Each row was made from one walk, in order. Every step used is in the known rows, and no mark comes twice. Write each row's walk.
Known rows:
berag, lasit: [ 1.08,  2.69, -0.32,  3.05, -1.23, -1.38, -3.66,  1.62, -2.57,  1.73,
  2.18, -2.29, -1.13,  1.49,  0.20,  0.15, -3.99,  1.23, -1.91,  2.38,
  4.22, -0.41,  2.77, -1.68,  1.32]
tapigon, rafan: [-3.11,  0.18, -0.98,  2.29, -4.46, -4.91,  0.44,  4.01,  1.63, -0.76,
  3.27, -6.41,  1.85,  1.50,  1.96,  4.21, -4.45,  3.34,  1.75,  0.06,
 -2.62, -2.23, -0.23,  0.98, -3.83]
lasit, tapigon, berag: [-1.37,  1.24,  0.93, -1.41,  0.87, -1.10,  0.45,  0.27, -2.17, -0.16,
  0.66, -1.61,  1.49, -1.47,  2.63,  6.44, -3.37, -0.27,  4.20, -0.46,
 -2.58, -2.96, -1.61,  0.72,  0.58]
berag, nuted, refop: [-3.69,  1.49, -1.36,  3.20,  1.00,  1.76,  1.79,  2.02, -0.85,  1.74,
 -0.37, -4.99, -0.65,  0.99,  1.56,  1.63,  3.12,  2.34,  4.05, -1.78,
  1.43, -0.99,  2.32, -1.73, -3.47]
berag, tapigon, refop, lasit: [-6.07,  3.27,  0.62,  0.95, -1.35, -1.50, -0.01,  0.00, -2.50,  0.54,
 -0.10, -0.90,  2.43,  0.79,  2.94,  0.15, -1.01, -3.86, -3.13,  1.14,
  0.45, -1.00,  1.08, -0.36, -0.90]
lasit, refop, tapigon: [ 0.60, -1.45, -1.22, -0.62,  0.15,  2.60,  2.26,  1.43,  2.93, -0.13,
 -1.60, -0.90,  0.73, -0.83,  2.40, -0.21, -4.46, -1.33,  0.62, -2.32,
 -2.17, -0.02, -0.99, -2.32, -2.22]
lasit, refop, berag, nuted: [-0.75, -0.05, -3.84,  0.83,  0.56,  5.41,  0.85,  6.18, -1.04,  3.57,
 -1.92, -7.96, -1.82, -2.04,  3.32,  0.63, -3.61, -0.38,  8.06,  2.08,
 -0.99, -3.09,  2.70, -1.10, -4.67]
refop, lasit, berag, tapigon: [ 0.32,  1.85, -0.47, -1.94,  3.55,  3.75,  0.39, -1.04, -5.66,  2.30,
  0.16,  0.43,  0.92, -0.69, -2.04,  2.08, -3.43,  0.63, -3.20, -1.68,
 -1.87, -0.63,  0.98, -2.51,  1.51]
berag, refop, tapigon, nuted, lasit: [-2.04,  3.58, -0.92,  2.00,  3.37, -1.31, -0.07, -2.29,  3.09, -1.58,
  0.37,  0.73,  0.65,  0.64,  3.03, -3.96,  0.59, -0.21, -4.73,  2.64,
  1.37, -0.36, -0.36,  0.42, -1.28]
refop, tapigon, rafan: [-2.95,  0.11, -1.40,  2.96, -2.22, -2.59,  1.64,  2.11,  3.96, -2.33,
  1.42, -3.38,  2.31,  0.68,  1.52,  2.56, -3.86,  1.52, -0.80,  0.22,
 -4.06, -2.69, -2.53,  0.94, -4.57]
berag, refop: [-0.44,  4.06,  1.05,  4.39,  0.66, -0.56, -3.11,  5.11,  3.22,  0.99,
  2.42, -4.31,  1.50,  1.16,  2.63, -2.33, -1.07,  1.03,  0.10, -2.62,
  0.31, -0.95,  5.10, -1.57, -2.44]
nuted, refop, berag: [-5.98, -2.62, -2.17,  1.74, -1.88,  2.76,  2.80,  0.55,  0.72, -0.86,
 -1.94, -2.73,  2.30, -0.58,  3.72,  1.72,  1.37, -0.63,  3.56, -0.34,
  0.01, -1.62,  2.89,  0.36, -2.11]
nuted, lasit, berag, refop, tapigon: [ 1.21,  1.96,  2.69,  0.65,  4.03,  2.22, -1.30, -0.55,  2.48, -0.22,
  0.19,  1.95,  1.16, -1.18,  1.09, -4.26, -2.25,  1.27, -5.14, -2.01,
 -3.15, -2.95,  2.05, -2.77, -1.53]
tapigon, refop, lasit, berag: [-2.71,  0.34,  3.30, -2.62, -1.61, -2.05, -0.51,  2.15, -3.66,  2.59,
  2.40, -2.37,  0.77, -0.66,  3.68,  1.46, -4.46, -0.10, -2.94,  0.00,
 -2.50, -2.12,  3.42, -2.78,  0.61]
nuted, refop, berag, tapigon: [-3.63, -0.03, -2.65,  2.21,  3.06,  6.30,  3.25, -2.03, -1.80, -0.45,
 -2.48, -0.24,  3.25, -0.44,  0.69,  2.74,  1.79, -0.81,  0.27, -1.19,
 -0.66, -1.41,  1.78,  1.17, -0.90]
lasit, tapigon: [-0.23,  1.97, -2.25, -1.04,  1.26,  0.38,  0.00,  3.74, -2.99,  0.63,
  1.14, -0.26,  1.52,  0.56,  1.04,  4.44, -4.39, -0.38,  0.43, -1.92,
  0.76,  3.12, -1.54, -0.08, -0.58]
lasit, tapigon, berag, nuted, refop: [-3.01,  2.10,  0.72,  1.26,  2.14,  2.02,  2.28,  0.13, -2.99,  1.78,
 -1.12, -3.21, -0.71, -1.60,  2.34,  4.24,  2.91,  1.99,  6.57, -1.06,
 -1.02, -3.95, -0.45, -0.40, -2.46]
nuted, refop: [-4.70, -0.71, -0.03,  1.93, -1.50, -0.68,  2.30, -0.02,  0.48, -0.28,
  0.27, -2.14,  1.59,  1.69,  2.21,  2.30,  2.02,  1.99,  1.46, -3.57,
  1.19,  0.59,  2.00, -1.49, -1.27]
lasit, refop: [ 0.99, -1.62, -0.21, -1.97, -2.92,  0.28,  0.96,  4.13, -0.08,  2.16,
  0.13, -4.56, -0.25, -0.35,  3.48,  1.74, -5.92,  1.00,  4.87, -2.92,
 -1.05,  0.58,  1.72, -2.66, -1.10]
berag, nuted, refop, lasit, tapigon, rafan: [-3.84,  3.24, -0.84,  0.06, -2.71, -1.93,  1.43,  3.22, -4.52,  1.28,
  0.04, -2.09, -0.46, -1.89,  0.93,  3.34, -2.15,  2.22,  4.10,  0.70,
 -2.14, -2.53, -4.88,  0.89, -4.96]
berag, nuted, lasit: [-2.45,  2.21, -1.11, -0.55,  1.30, -0.62, -0.89, -0.19, -2.06,  0.87,
 -0.21, -2.62, -1.27,  1.17,  0.01, -1.65, -3.00,  2.54,  1.24,  1.96,
  1.74, -1.50,  1.65, -1.70, -2.29]
berag, lasit, tapigon, nuted: [ 2.00,  5.39, -3.92,  2.60,  3.38, -0.45, -1.02,  3.28, -3.42,  2.28,
  3.04, -1.84, -1.12,  0.43,  2.88,  3.46, -1.06, -1.02, -2.83,  4.20,
  4.55,  3.07, -2.07,  2.01,  1.08]
berag, refop, lasit, tapigon, nuted: [-1.05,  6.60, -3.48,  1.97,  2.75, -0.76, -0.72,  4.21, -1.41,  1.70,
  1.45, -1.45, -0.38, -0.50,  3.68,  0.25,  0.53, -2.94, -1.11,  2.20,
  2.81,  2.63, -2.44,  1.28, -1.26]
refop, lasit, tapigon, nuted: [-2.14,  4.65, -5.11,  0.47,  1.98, -1.16,  0.86,  3.04, -2.35,  1.11,
  1.08, -1.44, -0.42,  0.07,  3.14,  2.67, -0.52, -3.09, -1.06,  2.91,
  3.08,  4.00, -3.71,  1.53, -0.59]
berag, refop, tapigon: [-0.61,  3.16, -0.23,  4.46,  2.92,  2.00, -1.09,  2.29,  5.59, -1.13,
  0.04, -0.70,  2.04,  0.32,  1.60, -3.59, -0.61, -1.35, -3.00, -2.07,
 -1.08, -1.45,  1.68, -1.40, -3.11]

Write each row's walk:
[-3.14,  0.81, -2.06,  3.55,  3.19,  3.78,  2.89, -0.26,  2.39, -0.50,
 -2.14, -1.12,  0.32,  0.28,  0.91, -0.30,  2.67, -0.21,  0.08, -1.44,
 -0.20, -1.43, -0.65, -1.47, -4.08] | berag, nuted, refop, tapigon
[-3.38,  2.40, -2.64,  4.07,  3.44,  1.64,  3.95, -1.58, -0.13,  0.21,
  0.56, -1.92,  1.58,  1.47,  2.64,  3.56,  5.87,  0.58, -1.42, -1.06,
  1.94,  1.55,  0.21,  1.32, -0.27] | berag, tapigon, nuted, refop
[-2.94,  1.97,  0.96, -2.69, -0.61, -1.49,  0.20, -0.58, -3.58,  0.03,
 -0.98, -0.11,  0.60, -2.52,  2.05,  4.10, -3.37, -1.79,  4.42,  0.64,
 -2.00, -3.10, -3.18, -0.12,  0.43] | refop, lasit, tapigon, berag
[-5.47, -0.35,  0.43, -0.64, -0.81,  0.45,  0.50,  1.08, -2.09, -0.59,
 -0.52, -0.31,  3.73, -1.08,  6.39,  2.21, -2.90, -3.08, -0.60,  3.08,
 -1.23, -2.32,  1.96,  2.73, -1.45] | nuted, lasit, tapigon, refop, berag
[-2.96,  1.87,  0.97, -1.13,  1.33, -1.23, -0.54, -2.40, -1.93,  0.48,
 -0.67, -3.03, -1.28, -0.39,  1.27, -0.17, -2.50,  2.55,  3.66,  2.99,
 -0.62, -5.21,  1.13, -0.98, -1.64] | tapigon, berag, nuted, lasit
[-3.69,  2.68,  1.33,  3.51,  1.70, -0.47,  0.46,  1.16, -0.52,  0.27,
  2.60, -3.12,  4.37,  2.30,  4.43,  3.96, -0.53, -1.79, -4.39, -0.42,
 -0.88, -1.15,  3.82,  1.56, -0.34] | berag, tapigon, refop
[-5.98,  2.42, -1.48,  0.79, -1.88,  0.31,  1.20,  0.79, -2.64,  1.70,
 -2.33, -2.47, -1.65, -0.48,  0.68, -1.75,  1.79, -0.48,  3.69, -0.05,
  2.26, -0.90, -0.14, -2.76, -3.20] | berag, nuted, refop, lasit
[ 0.87,  2.27,  1.91,  2.75,  0.58, -0.27, -2.36, -2.64, -0.76, -0.19,
  0.13, -0.45, -0.83, -1.13,  1.07,  0.57, -2.79, -0.06, -1.17,  3.52,
  0.49, -5.53,  0.25, -0.80,  1.57] | refop, tapigon, berag, lasit
[ 0.91, -0.20,  0.62, -3.50, -1.04,  1.01,  0.27,  1.42, -2.70,  3.07,
 -1.36, -3.26, -2.28, -1.43,  2.32, -1.34, -5.76,  2.82,  5.58, -0.22,
 -0.52, -1.62,  1.06, -3.19, -2.07] | berag, nuted, lasit, refop
[-1.97,  3.17, -2.64,  0.42,  3.80, -0.75,  1.06, -3.83, -1.33, -0.57,
  0.58,  0.20,  1.08,  1.56,  1.15,  0.24, -0.15,  0.72, -4.07,  2.69,
  2.29,  1.02, -0.37,  1.43,  0.59] | berag, tapigon, nuted, lasit
[ 1.11,  0.48, -0.62, -2.70,  0.85,  0.66,  2.02, -1.47, -2.31,  1.72,
 -0.60, -0.89, -0.57, -1.18,  3.26,  0.25, -3.44,  1.33,  1.30,  0.23,
 -0.06,  0.23, -0.51, -0.61,  0.29] | berag, tapigon, nuted, lasit, refop
[-1.98,  1.85, -1.47,  2.73, -0.67, -1.38,  1.24,  1.44, -0.50, -0.53,
  2.35, -4.15,  2.78,  1.04, -0.04,  5.06, -3.40,  3.04, -0.31, -0.56,
 -3.30, -2.48, -1.13,  1.87, -2.81] | berag, tapigon, rafan
[-2.76, -0.32,  0.54,  1.20,  1.21, -0.37,  1.50, -2.21,  3.65, -2.51,
 -0.65, -2.09,  1.83, -0.87,  2.48,  2.85, -1.64, -1.40,  1.63,  0.22,
 -3.52, -4.92, -0.68, -0.13, -0.64] | refop, tapigon, berag
[ 0.04, -1.77,  0.29, -2.61, -0.16,  1.59,  1.95, -1.97,  1.80, -0.87,
 -2.73,  1.88,  0.48, -1.11,  1.91, -2.40, -4.92, -0.16, -0.43, -1.22,
 -1.84, -0.93, -1.63, -2.55, -1.62] | nuted, lasit, refop, tapigon
[-0.79,  4.09, -5.54,  4.21,  5.42,  1.37,  1.82,  1.39,  0.49,  0.64,
  2.25, -4.20,  1.41,  2.13,  2.10,  3.80,  1.64, -1.29, -3.17,  1.57,
  2.39,  2.47,  0.10,  2.43,  0.09] | berag, tapigon, nuted
[-6.34, -1.27, -0.57,  2.57, -2.15,  0.07,  0.74,  3.37,  1.59, -0.56,
  0.67, -5.32,  3.82,  0.49,  6.98,  2.49, -1.77, -3.48,  0.56,  2.50,
 -1.22, -2.84,  4.99,  2.06, -2.32] | tapigon, refop, berag
[-0.97,  1.83, -0.41, -3.64,  1.16, -0.71, -0.24, -0.59, -4.71, -0.15,
 -0.21,  3.28,  1.19,  0.14,  0.41,  1.91, -5.05,  0.99, -0.89, -0.53,
  1.03,  2.14, -2.31, -0.35,  0.25] | nuted, lasit, tapigon
[ 2.02,  2.23, -3.27,  2.98,  2.29,  1.23,  1.10,  1.67,  2.00,  1.30,
  0.61, -2.54, -1.38, -0.53,  4.06,  0.10, -1.00, -1.95, -2.21,  3.20,
  1.87,  0.71, -1.67,  0.29, -0.38] | berag, lasit, refop, tapigon, nuted
[-2.89,  1.66, -2.55,  0.48,  2.55, -1.78,  1.40, -3.39,  2.17, -2.18,
  0.00,  0.83,  0.68,  1.40,  2.39, -1.42, -0.48, -0.48, -4.58,  3.37,
  1.79,  0.72, -1.65,  0.74, -0.69] | refop, tapigon, nuted, lasit
[-1.27,  2.40, -2.27, -2.87,  2.90,  2.90, -0.13,  0.97, -5.64,  1.28,
 -1.87,  1.06, -0.37, -1.42,  0.83,  0.95, -4.18,  0.33,  2.07,  2.30,
  0.51, -0.45, -1.73,  0.37, -2.09] | refop, berag, nuted, lasit, tapigon
[-1.45,  0.34,  0.50,  0.99,  2.18,  2.62,  1.82,  1.90, -3.11,  3.36,
  0.51, -4.62, -1.33, -0.29,  1.23,  2.52,  1.67,  4.13,  2.98, -2.23,
 -0.99, -2.32,  3.07, -2.85, -2.21] | lasit, berag, nuted, refop
[ 2.19,  2.91,  3.21,  1.60,  2.08,  0.59, -3.08,  5.06,  0.72,  2.69,
  3.62, -3.95,  0.86, -0.45,  2.30, -1.07, -2.77,  3.06, -1.35, -3.34,
 -2.49, -2.21,  6.22, -3.07, -0.82] | lasit, berag, refop
[-1.43,  1.60, -1.13,  0.21, -2.52, -3.43,  0.75,  4.41, -1.78,  0.01,
  2.84, -3.09,  1.73,  0.04,  1.70,  5.93, -5.47,  2.78,  1.85, -0.25,
 -3.04, -0.79, -3.41,  1.83, -3.36] | lasit, tapigon, rafan
[-3.75, -0.62, -1.02,  2.57,  1.22,  1.85,  3.18, -1.82,  3.52, -2.27,
 -1.92,  1.07,  2.24,  0.83,  1.47,  0.36,  1.97, -0.59, -1.97, -2.85,
 -0.42, -0.11, -0.76, -1.36, -2.19] | nuted, refop, tapigon
[-0.14,  4.69,  4.63,  0.24,  1.98, -1.08, -2.80,  0.07, -0.51,  0.27,
  0.78,  0.08,  1.34, -2.42,  3.15, -0.75, -1.57,  1.28,  2.37, -1.08,
 -2.49, -5.20,  1.37, -0.16, -0.66] | nuted, lasit, tapigon, berag, refop
[-0.67,  1.40,  0.55, -1.69,  3.31,  4.15,  1.80, -2.62, -6.08,  2.23,
 -0.77,  1.45,  1.01, -1.12, -1.59,  1.88, -0.80,  1.50, -2.75, -2.71,
 -1.89, -0.96,  0.76, -2.61,  1.32] | nuted, refop, lasit, berag, tapigon
[-1.41,  0.16, -0.57,  1.87,  4.17,  4.66,  2.73, -0.29,  0.60,  0.65,
 -1.53, -0.89, -0.16, -0.79,  0.59,  0.31,  1.50,  1.21, -0.87, -1.82,
 -2.01, -2.29,  0.01, -2.51, -3.03] | lasit, berag, nuted, refop, tapigon
[-1.40, -1.48,  1.00, -0.94, -3.69, -2.39,  2.03, -0.14,  2.08, -1.31,
 -0.13, -1.35,  0.90, -1.45,  2.26,  0.54, -5.93,  2.79,  1.00, -0.03,
 -5.20, -3.89, -3.53,  0.05, -4.10] | nuted, lasit, refop, tapigon, rafan
[-2.12,  1.36,  0.49, -1.87, -2.74, -4.51,  0.37,  0.99, -3.09, -0.78,
  1.92, -0.28,  1.53, -0.29,  1.01,  3.92, -5.91,  3.74,  0.73,  0.74,
 -2.87, -1.57, -4.06,  1.72, -2.98] | nuted, lasit, tapigon, rafan
[-1.08,  3.69,  3.60,  3.60,  0.70, -1.45, -2.56,  2.50,  3.17,  0.27,
  2.01, -4.81,  1.48, -1.08,  4.01, -0.51, -0.31,  0.74,  3.14, -1.51,
 -2.46, -5.52,  4.43, -0.73, -1.51] | tapigon, berag, refop
[-1.05,  3.78,  3.15,  1.90, -0.28, -2.28, -2.51,  2.97, -4.31,  1.92,
  3.32, -0.87,  1.83,  0.88,  5.21,  3.46, -3.22, -1.61, -3.91,  2.05,
  1.52, -0.76,  1.75,  1.40,  0.59] | berag, lasit, tapigon, refop
[-0.25,  3.84, -5.05,  1.68,  3.52, -0.76,  1.22,  4.20, -0.90,  1.05,
  2.71, -3.02,  0.51,  1.10,  3.66,  5.02, -0.51, -1.65, -1.14,  1.81,
  2.55,  4.26, -2.22,  2.38, -0.38] | lasit, tapigon, nuted
[ 0.25,  4.80,  3.43,  2.02,  2.00, -0.33, -2.55,  2.75,  0.24,  0.77,
  1.61, -2.07,  1.43, -2.05,  3.50,  1.05, -1.18,  0.32,  2.93, -1.83,
 -2.73, -4.42,  1.90,  0.12, -1.06] | lasit, tapigon, berag, refop
[-1.99, -0.71, -0.48, -0.61, -2.23,  0.98,  2.20, -0.85, -2.23, -0.28,
 -0.78, -1.88,  2.25, -2.11,  1.56,  2.79, -4.84,  2.82,  2.52,  1.23,
 -4.96, -4.90, -1.44,  2.10, -3.08] | nuted, lasit, refop, berag, tapigon, rafan
[-2.15,  0.71, -4.12,  2.04,  3.43,  5.84,  1.54,  0.10, -1.36, -0.24,
 -1.43, -1.68,  3.18,  0.21,  0.07,  2.73, -1.39, -1.63, -0.40,  0.15,
 -0.58, -0.90,  1.93,  1.19, -0.87] | refop, berag, tapigon
[ 0.63, -0.02,  0.71, -3.11,  2.50, -1.54,  0.47, -1.06, -2.61,  1.63,
  2.83, -1.57, -0.54,  0.04,  2.38,  1.68, -3.67,  3.50, -3.66,  1.35,
 -1.03, -0.22,  2.11, -1.63,  1.88] | tapigon, nuted, lasit, berag
[-0.66, -1.55,  1.84, -1.04, -0.08,  0.61,  2.17, -1.54,  2.79, -1.14,
 -1.60, -2.22,  0.87, -2.70,  3.74,  2.64, -3.28, -1.03,  4.40, -0.78,
 -5.02, -5.52, -1.10, -1.02, -0.70] | lasit, refop, tapigon, berag
[-3.91,  4.25,  2.21,  1.35, -2.12, -2.37, -2.48,  1.20,  0.39,  0.59,
 -0.53, -2.34,  0.06, -1.93,  2.52, -3.39, -0.92, -1.67,  2.80,  0.20,
 -0.80, -4.49,  1.59, -1.90, -1.72] | tapigon, berag, refop, lasit
[-3.72,  2.31, -1.01, -2.39, -0.86,  0.29,  1.20,  0.62, -5.43,  0.79,
 -1.86,  3.07,  0.46, -1.21,  0.61,  1.66, -0.98, -1.18,  1.43, -1.79,
  1.50,  2.26, -3.74, -1.29, -0.84] | nuted, refop, lasit, tapigon
[-6.68,  0.66, -0.34, -0.13, -3.88, -1.63,  1.45, -0.90, -1.70, -0.01,
 -1.97, -0.20,  0.11,  0.19,  1.10, -1.17,  0.95, -0.95,  1.72, -1.29,
  2.00,  0.35, -0.30, -2.69, -1.39] | nuted, refop, lasit
[-0.74, -1.38, -0.10,  0.77, -3.56, -1.66,  2.25,  2.55,  2.98, -0.81,
  0.61, -3.63,  1.07, -1.12,  2.78,  2.43, -5.35,  1.94,  1.96, -0.88,
 -5.31, -3.22, -2.99,  0.09, -4.59] | lasit, refop, tapigon, rafan
[ 1.51,  1.88, -1.44,  0.31,  3.69,  2.77, -0.64,  5.57, -2.97,  4.35,
  2.29, -7.40, -2.01,  0.14,  0.37,  2.52, -3.86,  3.20,  2.14,  0.14,
 -1.35, -2.02,  3.72, -3.07, -2.03] | lasit, berag, nuted
[-1.78,  2.33, -5.50,  4.34,  3.75,  0.00,  2.31,  1.76,  4.75, -1.25,
  1.40, -3.46,  0.86,  1.71,  3.53,  1.40,  1.20, -2.85, -3.77,  2.42,
  1.63,  2.12, -1.31,  1.46, -1.71] | refop, tapigon, nuted
[ 0.20, -2.00,  1.58, -4.57, -3.13, -1.13,  0.57, -0.21, -1.53,  1.32,
 -0.91, -1.12, -0.48, -0.95,  2.87, -0.74, -6.53,  2.49,  3.58, -1.70,
 -0.79, -0.35,  0.89, -2.83, -0.45] | nuted, lasit, refop
[-2.95,  2.14, -2.23,  2.23,  2.06, -0.02,  3.48,  0.78, -1.23,  0.47,
  0.92, -1.16,  0.81,  0.45,  3.96,  4.41,  4.10,  0.39,  0.37, -1.10,
  2.33,  2.75, -1.74,  1.47, -0.78] | lasit, tapigon, nuted, refop
